In the rows, 128 means zero.
Known rows, with every step that occurs
vegul -> gefa -> fareb -> pegi -> lazezup: [133 121 131 120 132  87  83 144 157 109 131 127 120 138 126 100 106 120
 112 156 121 133 123 141 119 122 127 132  99 134 133 120  87  96 136 124
 115 127 137 110 156 131 122 124]
tifam -> kupen: [122 128 130 120 116 119 145 126 128 127 125 133 135 134 137 136 138 128
 151 116 132 139 130 135 139 131 128 127 127 135 119 134 111 114 132 139
 127 132 125 132 121 127 126 133]
gefa -> fareb -> pegi -> lazezup: [129 121 132 123 133  81  71 139 149 130 130 135 119 134 134  99 123 125
  95 146 122 133 122 141 125 122 126 133 107 134 136 118  82 117 129 128
 102 124 135 112 147 141 124 118]
rafod -> lazezup -> pegi -> fareb -> gefa: [124 133 132 128 134  77 136 122 108 139 132 133 113 123 109 118 132 120
 105 156 113 135 132 123 131 125 139 140 126 135 113 126 106 114 133 122
 106 132 133 135 147 138 127 144]
bububod -> kovis -> pegi -> lazezup: [132 115 122 126 137  86 115 129 130 138 110 132 137 121 138 102 122 123
  89 135 123 137 120 130 112 113 127 130 103 128  94 136  90 136 129 113
 113 135 117 107 154 127 132 125]
bububod -> vegul -> gefa -> fareb -> pegi -> zutidos: [132 125 128 137 138  90  76 129 157 110 127 133 120 141 127 115 108 106
  68 127 123 136 126 152 117 130 123 117 105 122 127 121 108  86 140 109
 110 134 165 108 145 125 123 134]
teba -> kovis -> rati: [132 130 132 119 123 120  85 119 127 120 109 127 132 156 132 121  95 133
 127 134 125 115 124 123 120 129 119 129 130 121 148 136 122 116 126 133
 119 126 141 119 132 123 125 128]
vegul -> gefa: [130 131 127 123 131 135 138 130 134 111 133 122 127 133 122 128 112 122
 152 136 124 126 127 130 124 127 129 125 120 127 133 131 134 107 134 126
 139 131 127 126 135 117 127 138]
teba -> kovis -> bububod -> vegul -> gefa -> fareb -> pegi: [137 139 127 135 121  98   4 127 155 117 121 131 123 150 130  85  88 124
 104 119 122 126 115 149 129 121 117 104 106 104 109 140 131  88 128 116
 125 139 162 104 141 115 122 142]
teba -> kovis -> bububod -> vegul -> gefa: [132 128 123 129 121 123  55 120 125 124 115 126 128 145 125 105  97 122
  94 118 125 121 119 138 128 123 118 111 125 103 101 151 167  99 127 120
 144 146 146 121 135 107 125 141]
kovis -> bububod -> vegul -> gefa -> fareb: [126 124 122 137 131 115  57 129 130 124 120 130 127 142 135 113 102 120
  60 108 129 129 118 152 126 116 124 113 111 113 120 137 147 107 125 114
 132 127 155 118 152 110 129 142]
lazezup -> pegi -> zutidos -> nunap: [122 135 132 128 134 126 152 123 107 111 131 126 120 123 126 152 135 104
  58 139 122 129 121 125 133 124 124 132 124 124  98 123 115  90 136 129
 111 130 163 120 131 139 116 126]
kupen -> tifam: [116 134 132 121 130 126 142 128 122 135 130 132 129 120 135 128 128 126
 148 125 123 131 130 121 120 123 125 124 126 132  79 131 130 134 127 125
 127 127 148 127 150 130 127 103]
gefa -> fareb -> pegi -> zutidos: [128 132 137 142 130  91  79 131 155 114 135 134 117 132 127 114 123 117
  90 134 123 132 132 148 129 129 126 123 111 134 126 116  94  95 136 120
  97 121 161 110 139 139 125 124]
teba -> kovis: [134 141 129 122 120 130  92 119 130 119 125 128 124 135 130 115 103 128
 137 131 126 120 125 117 129 126 120 112 141 121 119 130 132 132 126 134
 121 131 128 126 121 127 126 133]
vutum -> bububod -> vegul -> gefa: [125 105 122 127 130 115 129 141 129 121 132 121 138 150 118 122 106 117
  74 112 132 135 128 141 117 131 125 124 104 118  77 132 156 117 127 108
 145 136 124 130 131 120 123 138]
muzu -> kovis -> pegi: [128 140 124 142 123 137 111 125 158 144 130 125 136 118 131 118 123 130
 104 115 126 133 121 139 114 125 129 131 113 118 100 130 105 144 131 118
 125 127 120 110 139 134 137 131]
rafod -> lazezup: [128 116 126 130 133 120 145 120 121 142 133 129 137 127 131 126 159 135
  93 128 121 137 123 128 127 122 129 137 138 138  94 135 116 143 129 130
 140 124 114 135 137 131 126 125]
rafod -> lazezup -> pegi: [129 124 125 125 138 116 140 123 113 138 131 128 131 124 129 129 169 127
 111 153 123 144 121 125 128 126 131 127 139 126  74 136 130 125 130 135
 130 124 125 131 140 133 127 132]
pegi -> fareb -> gefa -> vegul: [132 133 132 132 126  80 102 134 137 131 132 144 110 126 118 108 117 123
 133 129 117 110 129 129 132 128 132 131 113 140 201 122 103 116 129 109
 104 132 142 133 136 134 127 140]
kupen -> tifam -> sonidag: [109 132 130 123 116 147 160 128 130 125 124 136 136 116 123 144 144 136
 120 145 124 134 138 122 124 123 126 140 133 139  87 133 130 136 129 133
 119 132 150 124 155 127 125 110]
bububod -> kovis -> rati: [140 121 126 130 132 108 129 122 120 123 103 132 140 140 140 118 105 135
 134 112 124 124 128 132 114 122 121 131 112 123 145 135 114 130 124 113
 114 132 134 117 147 121 135 137]
rafod -> lazezup -> pegi -> zutidos: [123 118 131 133 145 105 145 121 110 132 131 131 128 126 120 133 173 114
  63 152 117 139 129 131 130 125 131 127 142 132  61 134 125 100 139 128
 118 122 138 129 145 136 129 125]
rati -> kovis -> pegi -> fareb -> gefa: [125 152 135 135 121  69  80 123 141 135 130 129 125 124 109 110  88 126
 133 148 120 126 136 130 125 126 133 150  92 121 173 126  57 138 131 107
  96 134 141 115 144 130 129 154]
vutum -> bububod: [122 113 130 134 120 115 136 141 125 131 135 123 136 139 121 118 116 129
  96 118 130 132 131 132 125 129 126 130 113 130  87 127 151 129 124 117
 131 124 118 133 125 137 127 132]
fareb -> gefa: [131 131 131 133 120 110 129 129 139 127 129 128 120 135 118 123 117 126
 166 124 126 128 135 131 128 135 134 144 117 131 160 126 124 133 127 117
 112 138 128 120 127 126 123 125]
rati -> kovis: [134 138 129 126 129 112 111 124 138 132 134 128 133 121 127 123 116 133
 135 142 127 125 130 129 128 127 121 136 119 113 161 129 101 139 126 123
 119 126 131 125 128 128 131 144]
bububod -> vegul -> gefa -> fareb -> pegi: [135 131 122 129 132 105  67 133 165 111 129 129 126 141 134 109 108 119
 123 126 128 134 118 148 116 128 125 115 100 117 131 123 108 109 131 112
 122 135 151 110 141 121 122 140]
vegul -> gefa -> fareb: [130 137 128 121 133 126 105 133 132 107 132 122 121 132 132 125  94 118
 114 132 127 127 126 133 124 123 128 113 117 129 144 121 122 119 128 126
 122 117 141 123 147 121 129 144]
rati -> kovis -> bububod: [129 136 133 138 122 102  77 125 128 139 131 128 138 122 120 110 119 140
 118 134 124 127 130 140 134 122 121 140 112 108 153 144 118 122 123 116
 127 129 137 122 133 122 134 142]
kovis -> tifam: [118 139 135 133 134 122 114 120 140 122 132 134 130 124 136 139 135 129
 129 127 127 135 125 127 132 124 124 125 133 120  99 136 146 116 129 114
 134 135 145 123 138 125 137 122]
lazezup -> pegi -> fareb -> gefa: [124 143 134 127 130  79 121 132 117 126 128 131 104 123 103 118 107 114
 146 149 118 126 135 124 132 131 138 130 117 125 127 119 115 101 130 119
  96 133 148 128 140 132 127 150]
pegi -> kovis -> muzu: [126 127 124 127 129 117 121 115 138 124 111 127 108 146 126 134 100 120
 108 132 116 112 120 114 128 114 124 148 131 124 170 130 120 113 128 134
 126 119 120 130 129 128 128 123]
nunap -> zutidos: [126 115 131 125 120 147 126 128 119 127 132 141 129 125 125 150 135 121
 121 109 129 136 126 139 137 134 131 132 121 125 130 128 144 114 129 121
 123 128 137 134 128 133 124 123]
kovis -> pegi -> zutidos: [118 122 134 142 131 110 112 124 136 127 124 128 130 131 122 134 133 112
  87 132 122 133 132 138 122 125 131 130 119 131  89 131 111 108 141 117
 114 127 145 111 137 130 129 120]
lazezup -> pegi -> zutidos: [121 127 134 132 139 108 132 128 117 118 129 130 118 124 117 136 145 106
  94 147 122 130 133 130 132 132 129 115 134 121  91 125 133  91 139 128
 109 126 148 123 136 133 131 132]
kupen -> tifam -> kovis -> bububod: [121 128 132 127 120 111 114 124 124 143 129 135 128 129 131 121 131 132
 138 111 121 138 126 130 139 125 126 134 112 133  41 154 146 111 125 131
 126 131 150 116 155 119 119 105]
kupen -> tifam -> kovis -> bububod -> vegul -> gefa: [123 120 123 125 127 113 113 124 130 128 124 131 129 139 130 123 117 119
 126 105 124 141 119 133 130 125 124 130 102 123  41 158 162 104 129 123
 139 141 155 115 163 103 116 114]
rafod -> lazezup -> pegi -> kovis: [133 124 126 114 137  95 143 116 112 133 129 128 122 131 129 135 137 126
  79 155 116 134 118 110 123 119 133 127 143 121  89 133 116 121 132 141
 120 120 105 140 140 136 130 129]

Rows
[142 140 133 116 129  92  84 131 163  97 135 124 113 143 125 115  80 122
 124 148 116 122 122 125 120 121 130 118 104 123 155 117  98  97 135 133
 115 121 125 119 142 132 123 139] : vegul -> gefa -> fareb -> pegi -> kovis
[136 131 121 146 124 116  37 134 169 129 131 130 128 134 128  86 100 127
  84  98 124 132 117 165 117 123 122 123  89 102 117 132 128 109 129 100
 129 137 152 102 149 125 132 144] : muzu -> kovis -> bububod -> vegul -> gefa -> fareb -> pegi
[128 121 125 134 124  95  74 147 163 113 137 124 132 151 125  99 102 122
  86 117 132 139 121 152 114 128 123 120  86 121 100 122 127 111 125 104
 127 131 140 116 140 129 119 143] : vutum -> bububod -> vegul -> gefa -> fareb -> pegi
[138 129 133 120 121  94 106 126 155 117 129 130 120 137 124 120 108 132
 134 139 117 123 124 118 123 129 131 134 115 120 146 124 104 105 133 135
 121 135 117 127 125 138 122 124] : fareb -> pegi -> kovis
[115 133 134 124 124 121 128 118 140 123 129 138 137 134 143 143 144 129
 159 115 131 145 128 133 142 127 123 130 133 127  94 142 124 103 132 127
 135 139 145 127 133 124 135 127] : kovis -> tifam -> kupen
[138 137 132 119 124  80  81 126 160 114 132 132 115 136 131 115  84 128
 110 137 122 124 121 127 123 121 129 121 116 123 145 116  91 116 127 134
 104 119 129 120 137 141 126 128] : gefa -> fareb -> pegi -> kovis
[124 139 134 139 131  95  91 119 142 132 129 126 137 125 122 128 124 120
  82 145 122 133 132 136 120 123 124 135 109 116 117 134  80 122 138 115
 107 126 143 106 140 129 133 137] : rati -> kovis -> pegi -> zutidos
[121 143 126 140 124 120 107 120 140 145 130 129 131 114 121 113  96 125
  61 117 117 124 124 132 118 117 129 126 110 122  94 122  93 134 135 118
 118 124 132 120 143 137 138 145] : muzu -> kovis -> pegi -> fareb
[125 119 124 127 129 116 115 132 152 156 126 128 133 119 131 105 125 125
  65 129 121 133 121 138 111 122 130 146 111 123  95 130  87 146 131 122
 119 127 113 107 152 138 134 116] : muzu -> kovis -> pegi -> lazezup
[140 116 126 115 134  86  66 125 162 103 111 128 120 167 137 119  69 121
  85 130 120 121 114 139 104 123 125 131  95 112 169 125  87  92 134 118
 110 128 149 114 153 120 124 135] : bububod -> vegul -> gefa -> fareb -> pegi -> kovis -> rati
[121 111 123 142 126 117  84 123 119 146 116 135 132 133 129 117 136 127
  77 106 130 134 121 146 133 123 123 131 120 112 104 144 149 115 124 113
 138 141 147 123 139 116 128 125] : kovis -> bububod -> vegul
[126 141 124 136 129 120 100 117 139 130 121 125 126 133 122 123 119 129
 141 139 122 120 125 128 129 118 116 152 116 113 188 138  99 125 124 121
 127 120 139 123 130 121 130 146] : rati -> kovis -> muzu
[122 137 133 130 121  91 125 127 121 128 127 134 111 129 110 116  90 121
 128 130 118 120 138 128 132 128 136 144 115 136 157 118 108 122 129 116
 105 135 139 130 135 129 127 140] : pegi -> fareb -> gefa
[132 140 127 147 118  94  87 131 169 147 135 142 116 119 120  99 112 124
 110 104 116 113 125 136 118 122 133 135  95 129 173 124  84 129 133  99
  98 130 134 118 148 140 134 142] : muzu -> kovis -> pegi -> fareb -> gefa -> vegul
[120 141 135 137 120  88 103 127 136 131 125 129 117 130 109 114  96 123
 125 139 119 126 134 131 125 123 139 145 101 135 130 124  83 123 133 109
 103 135 140 118 139 128 125 139] : kovis -> pegi -> fareb -> gefa
[134 151 135 119 135  88  66 122 176  90 137 131 114 140 133 125  80 124
 144 142 118 129 117 128 124 119 127 118 108 115 121 125 113  90 137 118
 121 128 149 117 153 128 132 133] : vegul -> gefa -> fareb -> pegi -> kovis -> tifam
[124 150 133 129 133 109  93 115 145 127 138 133 135 117 135 132 124 134
 132 138 126 133 127 127 131 124 117 134 119 105 138 141 115 130 127 111
 124 132 146 122 142 125 139 141] : rati -> kovis -> tifam
[134 127 126 134 123  78  26 122 155 134 120 140 118 144 135 101  94 127
  52 113 122 126 116 145 129 118 125 126 107 111 129 130 113 104 125 119
 115 133 145 117 141 129 129 127] : gefa -> fareb -> pegi -> kovis -> bububod -> vegul
[130 128 128 143 134  94 118 119 131 126 113 132 135 124 130 119 121 113
  87 117 121 134 132 136 115 117 125 117 111 126  81 134 107 117 136 109
 106 134 140 107 145 128 133 129] : bububod -> kovis -> pegi -> zutidos
[114 137 132 122 128  96 122 118 131 138 127 135 123 122 131 132 105 120
 109 126 116 136 126 117 130 116 130 123 105 143  36 138  90 118 132 133
 111 126 154 117 163 126 119 117] : kupen -> tifam -> kovis -> pegi -> fareb
[144 134 123 115 131  91  72 128 163 106 124 128 115 145 134 114  78 118
  88 129 121 126 116 131 113 125 127 119 105 112 143 120 100 105 134 121
 115 132 135 118 142 126 121 137] : bububod -> vegul -> gefa -> fareb -> pegi -> kovis
[132 116 133 111 127 103 123 118 131 121 111 126 124 154 131 136  92 129
 103 134 120 113 124 119 114 124 128 138 125 123 160 128 110 114 131 134
 115 121 120 130 140 128 132 123] : pegi -> kovis -> rati
[131 137 123 130 124 117  24 122 128 121 120 129 122 148 134  98  79 120
  63 111 127 120 118 141 126 117 116  97 122 106 114 140 150 107 124 118
 122 132 155 114 146 108 126 144] : teba -> kovis -> bububod -> vegul -> gefa -> fareb
[117 129 124 129 127 128 139 119 135 134 119 130 117 136 133 137 124 122
 166 118 118 131 123 115 134 122 120 148 117 139  80 149 134 120 124 138
 126 123 144 117 150 121 117 109] : kupen -> tifam -> kovis -> muzu
[119 139 137 105 128  90 129 114 136 114 125 139 122 131 134 153 126 117
 142 134 125 141 123 116 139 127 128 117 141 112  76 138 125  77 136 140
 117 135 138 132 141 132 136 134] : lazezup -> pegi -> kovis -> tifam -> kupen
[135 136 129 110 135 102 127 125 125 119 123 128 114 126 121 134 109 119
 117 149 123 126 122 110 124 126 132 116 136 114 118 125 129 104 132 141
 112 124 121 134 136 136 129 131] : lazezup -> pegi -> kovis
[123 140 132 119 136 102 115 127 104 125 128 133 113 117 115 125 117 116
 101 151 118 125 127 122 134 123 132 114 127 122 102 120 120  94 134 130
 110 124 147 136 138 134 132 153] : lazezup -> pegi -> fareb
[120 117 122 129 127 109 107 119 125 151 121 139 129 132 139 123 129 125
 102 101 126 141 121 134 133 127 122 131 110 126  33 156 154 122 122 123
 127 141 153 115 159 113 119 103] : kupen -> tifam -> kovis -> bububod -> vegul
[124 148 138 116 120  73  74 118 173 108 133 144 123 138 148 134 109 127
 137 122 123 138 122 132 138 123 124 122 119 123 115 128  90  90 132 132
 109 130 148 120 142 139 133 127] : gefa -> fareb -> pegi -> kovis -> tifam -> kupen
[129 121 124 125 135  94  81 120 115 138 111 134 119 131 124 121 120 118
  58 130 122 128 115 130 132 122 129 119 129  97  89 139 145  97 129 128
 120 135 138 130 137 124 133 135] : lazezup -> pegi -> kovis -> bububod -> vegul
[133 139 128 120 140  83  56 118 177 100 130 136 116 144 140 126  85 117
 101 123 121 133 113 131 116 120 122 115 109 102 110 129 117  94 134 109
 123 136 153 117 155 123 131 133] : bububod -> vegul -> gefa -> fareb -> pegi -> kovis -> tifam
